Known rows, with every step that occurs:
lutavun vinu gemos: [ 11.1  -1.5  -3.6  -5.7   7.5  -1.4  -6.5   7.8  -7.8  41.0 -18.2  12.3
  -8.0 -10.9  50.3   8.1   3.7 -12.5  13.4   1.4 -14.5]
suzepe lutavun dukid gemos: [  7.5   5.7  24.6   4.6  -4.8  -2.2 -11.7  16.6  12.2  27.2 -31.4  23.7
  -4.6 -17.3  41.0  -5.9  16.9  -6.0  44.0   3.6 -12.2]
zafun lutavun vinu: [-24.6   4.5   4.3   6.6 -16.1  -4.6 -13.4   8.8 -17.2  29.6 -21.1  -9.8
   1.2  -6.8  38.5  -2.4  -0.9   1.0  26.1 -13.2  -6.5]
rolu gemos vinu: [-15.2  27.1  18.1   4.4 -19.6 -24.9 -13.7   9.4  26.5  27.6  -3.4 -14.3
  16.9  -5.0  32.7   0.7  -6.4  -1.6  23.1  19.4   4.3]
gemos rolu: [ -3.8  14.9  -8.4  -7.4 -25.7 -13.2 -14.6  13.9  -9.7  12.7 -19.8   2.6
  -4.6  -8.0  41.7   8.2  -2.7   6.7  10.7   6.4   5.7]
gemos dukid lutavun vinu: [-31.3   5.3   2.5  -1.4   2.9 -13.9  -3.2  17.2 -14.8  33.8 -26.2   8.8
   3.5 -13.5  40.1   9.4   0.5   0.5  34.2 -13.0 -16.1]
vinu gemos dukid: [  1.5  33.0 -10.8  -6.0  11.9  -0.6 -17.2  13.3   0.6  48.5 -14.2   5.5
   6.5  -4.8  47.4  12.7   8.4  -4.3  29.8   2.6  -7.9]
rolu gemos suzepe: [-15.5  14.1  23.0   2.7 -24.4 -23.4 -16.4   3.4   5.2   8.0   2.2   1.4
   2.2  -2.6  27.7  -0.3  -5.8   9.4  21.2  24.8   7.6]
dukid lutavun zafun: [-27.8   9.4  24.6   0.0 -26.5 -19.7   9.3   8.8  11.7  19.9 -23.2  -4.8
  -2.3 -13.0  44.2  -8.7 -16.3   6.0  39.5  -7.4  -1.3]
suzepe lutavun vinu: [ -1.9   3.7  21.9 -10.8   7.1 -13.8 -17.8  16.6  -6.2  19.0 -21.3  22.6
   9.5 -11.3  44.1   7.4  10.6  -3.5  15.3  -2.3 -13.8]
suzepe lutavun dukid: [ -0.7  22.2  31.0  -3.0 -11.3 -12.0 -13.2   9.7  19.0  25.2 -32.0  23.9
  -6.2 -12.6  27.6   0.4   8.8  -7.1  33.6  -3.1 -13.4]
zafun lutavun vinu gemos: [ -0.5  -3.1  -4.7   6.9  -4.0   4.8  -6.3   6.8 -13.0  45.2 -19.3  -4.7
  -5.3  -9.0  47.5   1.6   3.8 -11.5  23.7  -7.8 -12.3]
lutavun vinu gemos zafun: [ -0.6  -6.0 -10.3 -17.2  26.0   3.5  -0.3  21.6 -19.1  32.5 -21.6   6.0
  -6.3  -4.2  56.8  15.5  15.1  -2.2  17.7  -1.1 -14.3]
suzepe lutavun: [ -1.6  24.9  24.1  -9.7  -3.0 -16.1 -21.7  12.8   8.6  18.0 -15.1  14.1
  12.3  -7.0  36.6   7.3   8.9  -2.9  22.3   0.8  -4.2]
dukid lutavun: [-27.3  13.0  10.2   0.8 -21.8 -18.7   0.6   4.7   2.2  25.5 -17.9  -4.6
  -4.0 -10.2  28.8   5.3  -9.1  -5.5  34.1 -11.5  -3.4]
rolu gemos: [-16.6  16.3  21.6   2.7 -16.4 -31.0 -18.8   5.2  14.1  15.0  -4.0  -1.7
   3.0  -4.9  22.9   9.7  -4.5  -5.3  23.2  10.8  10.0]
gemos suzepe lutavun: [ -1.0  21.9  26.9  -8.7 -11.1 -10.9 -19.1  11.1   1.7  10.4  -8.0  16.6
  12.6  -5.0  40.1  -1.1   8.0   8.9  20.2  13.8  -5.9]
dukid gemos zafun lutavun vinu: [-26.1 -14.4  -4.3   2.4   5.9   7.3  -6.5  25.3 -31.6  25.8 -25.4 -12.0
   1.7  -6.5  54.0  -0.8  15.7   8.3  36.6 -10.2  -7.4]
gemos dukid lutavun: [-34.3  26.2   2.6   0.0  -8.2 -15.5  -5.7  13.2  -1.4  34.2 -19.8  -1.5
   6.0  -9.0  32.5   9.9  -1.8   0.9  43.1 -12.1  -6.4]
zafun lutavun dukid gemos: [-13.1   7.0   9.0  19.7 -25.8   6.6  -8.0  10.1   1.9  36.4 -31.7  -6.3
 -11.7 -13.1  36.2 -14.0   6.2  -2.0  54.1  -5.7  -5.2]

Rows:
[-31.0  17.7   7.3   4.3 -18.5   2.5  -4.5  12.9  -2.3  30.1 -35.0 -12.5
 -14.4  -3.8  28.1  -2.6   7.5   4.2  47.6 -15.7  -7.8]  gemos zafun lutavun dukid
[  2.1   5.6  36.6  -2.9 -11.3  -5.0  -6.8  20.2   7.2   7.9 -15.7  16.3
  13.4 -12.1  63.2 -19.0   5.5  19.3  35.4  20.0  -3.7]  dukid gemos suzepe lutavun zafun
[-28.0   4.0  -5.3   4.1  -4.2   7.4  -8.9  23.2 -19.6  25.6 -19.4 -24.7
   4.0  -1.7  48.8  -1.5  14.9   9.8  46.6  -8.7   2.7]  dukid gemos zafun lutavun
[-11.9   5.6  11.3  17.9 -32.6  10.3  -6.8   7.5  -5.7  27.2 -22.7  -2.8
 -10.4 -10.5  39.5 -21.4   3.7  11.3  48.4   9.4  -6.6]  zafun lutavun dukid gemos suzepe
[  6.6   8.7  23.5  -2.7  -3.9  -3.1 -17.4  17.2  -2.6  12.4  -9.6  19.0
  13.7  -9.2  49.9  -6.6  15.5   9.4  29.4  19.2  -5.4]  dukid gemos suzepe lutavun
[-12.3 -16.0  -6.7 -12.2  20.9  -0.9  11.9  20.6 -19.8  33.9 -24.7   4.1
 -10.6  -9.1  51.9  15.9  11.4  -6.3  26.5  -9.5 -18.2]  dukid lutavun vinu gemos zafun
[-13.0  17.2   5.7  18.9 -28.4   9.5  -3.9  13.2  15.4  46.7 -28.2 -19.0
   4.1 -12.9  44.0 -21.2   3.9   1.0  50.8   3.9  -9.9]  zafun lutavun dukid gemos vinu
[  9.3  -1.5  -0.2  -4.6  -3.3   3.1  -5.0   6.1 -14.6  30.6 -10.8  13.9
  -6.6  -8.3  52.8  -1.7   1.6   2.1  11.7  16.0 -14.9]  lutavun vinu gemos suzepe
[ -9.1  15.0 -11.3   4.6  10.2   6.9 -15.1  15.7 -15.9  53.2 -21.0  -1.1
   6.3  -7.3  50.2   6.8  10.8  -2.8  33.4  -7.6 -14.7]  zafun lutavun vinu gemos dukid
[-16.8  11.0  -9.0  -0.3  -1.2   8.1  -4.8  15.3 -13.6  37.5 -16.9 -23.5
  -2.9   1.4  45.2   6.0  11.4  -0.7  35.8 -11.5  -3.1]  vinu gemos zafun lutavun
[ -1.7 -11.9  -0.4   0.2   2.2  -5.4   7.2   7.3  -8.3  42.1 -21.9   9.6
 -12.0 -15.5  45.9   8.4  -0.5 -17.4  23.4  -7.8 -18.8]  dukid lutavun vinu gemos
[ 16.3   5.9 -16.0  -5.1 -14.8  -3.6  -9.4  12.1  -7.8  27.6 -18.7   7.2
 -11.3 -10.5  50.0  10.8   1.3  -5.2   8.5   9.4  -1.3]  vinu gemos rolu
[ -5.5  14.4  39.7  -1.2 -11.8 -25.0 -20.9  11.0  10.4   3.7  -0.5  16.7
  13.9  -5.4  29.8   2.8   7.3   4.7  21.3  23.6   1.0]  rolu gemos suzepe lutavun
[ -1.9 -11.3   2.9   0.9  -8.6  -0.6   7.5   5.3 -14.9  31.8 -14.4  12.2
 -10.6 -12.5  47.9  -1.3  -1.5  -1.7  21.0   7.7 -18.5]  dukid lutavun vinu gemos suzepe
[-37.6  13.9  30.6   6.5 -15.0 -29.5   1.2  15.6  16.4  21.8 -18.5  -2.0
   7.7 -12.0  38.5  -0.5 -10.7   7.9  48.9   0.2   2.0]  rolu gemos dukid lutavun zafun
[  5.9  -3.0  -4.5   5.0 -25.3  -1.4  -7.4  18.8  -5.7  20.2 -35.4  14.2
 -18.7 -17.8  45.8  -2.8   6.4   3.4  30.7  10.0  -2.4]  lutavun dukid gemos rolu
[ 16.1  13.7  26.8  -0.6  -9.5   0.4  -6.5   7.1  13.9  31.1 -24.9  30.1
 -11.6 -12.5  37.5  -4.7  11.3  -5.6  30.5  12.3 -20.3]  vinu gemos suzepe lutavun dukid
[ -0.2  21.3  33.1  -1.8 -18.3  -6.8 -11.3   8.2  13.1  18.1 -26.3  26.5
  -6.4 -11.0  30.5  -7.3   8.2   4.1  32.0   9.5 -15.2]  gemos suzepe lutavun dukid
[ -1.4  17.9   6.6   7.8 -18.0   3.5  -3.3  14.3  21.2  42.6 -27.4  -3.6
   2.8 -14.6  47.4 -15.0   3.8   0.5  41.4  12.8 -11.6]  lutavun dukid gemos vinu
[-32.7  -0.7  -1.7  -3.0   0.2   0.3  -8.1  20.3 -27.4  23.8 -24.2 -14.3
   1.4  -2.0  44.9   3.8   9.2   7.9  28.7 -14.9  -7.7]  gemos zafun lutavun vinu
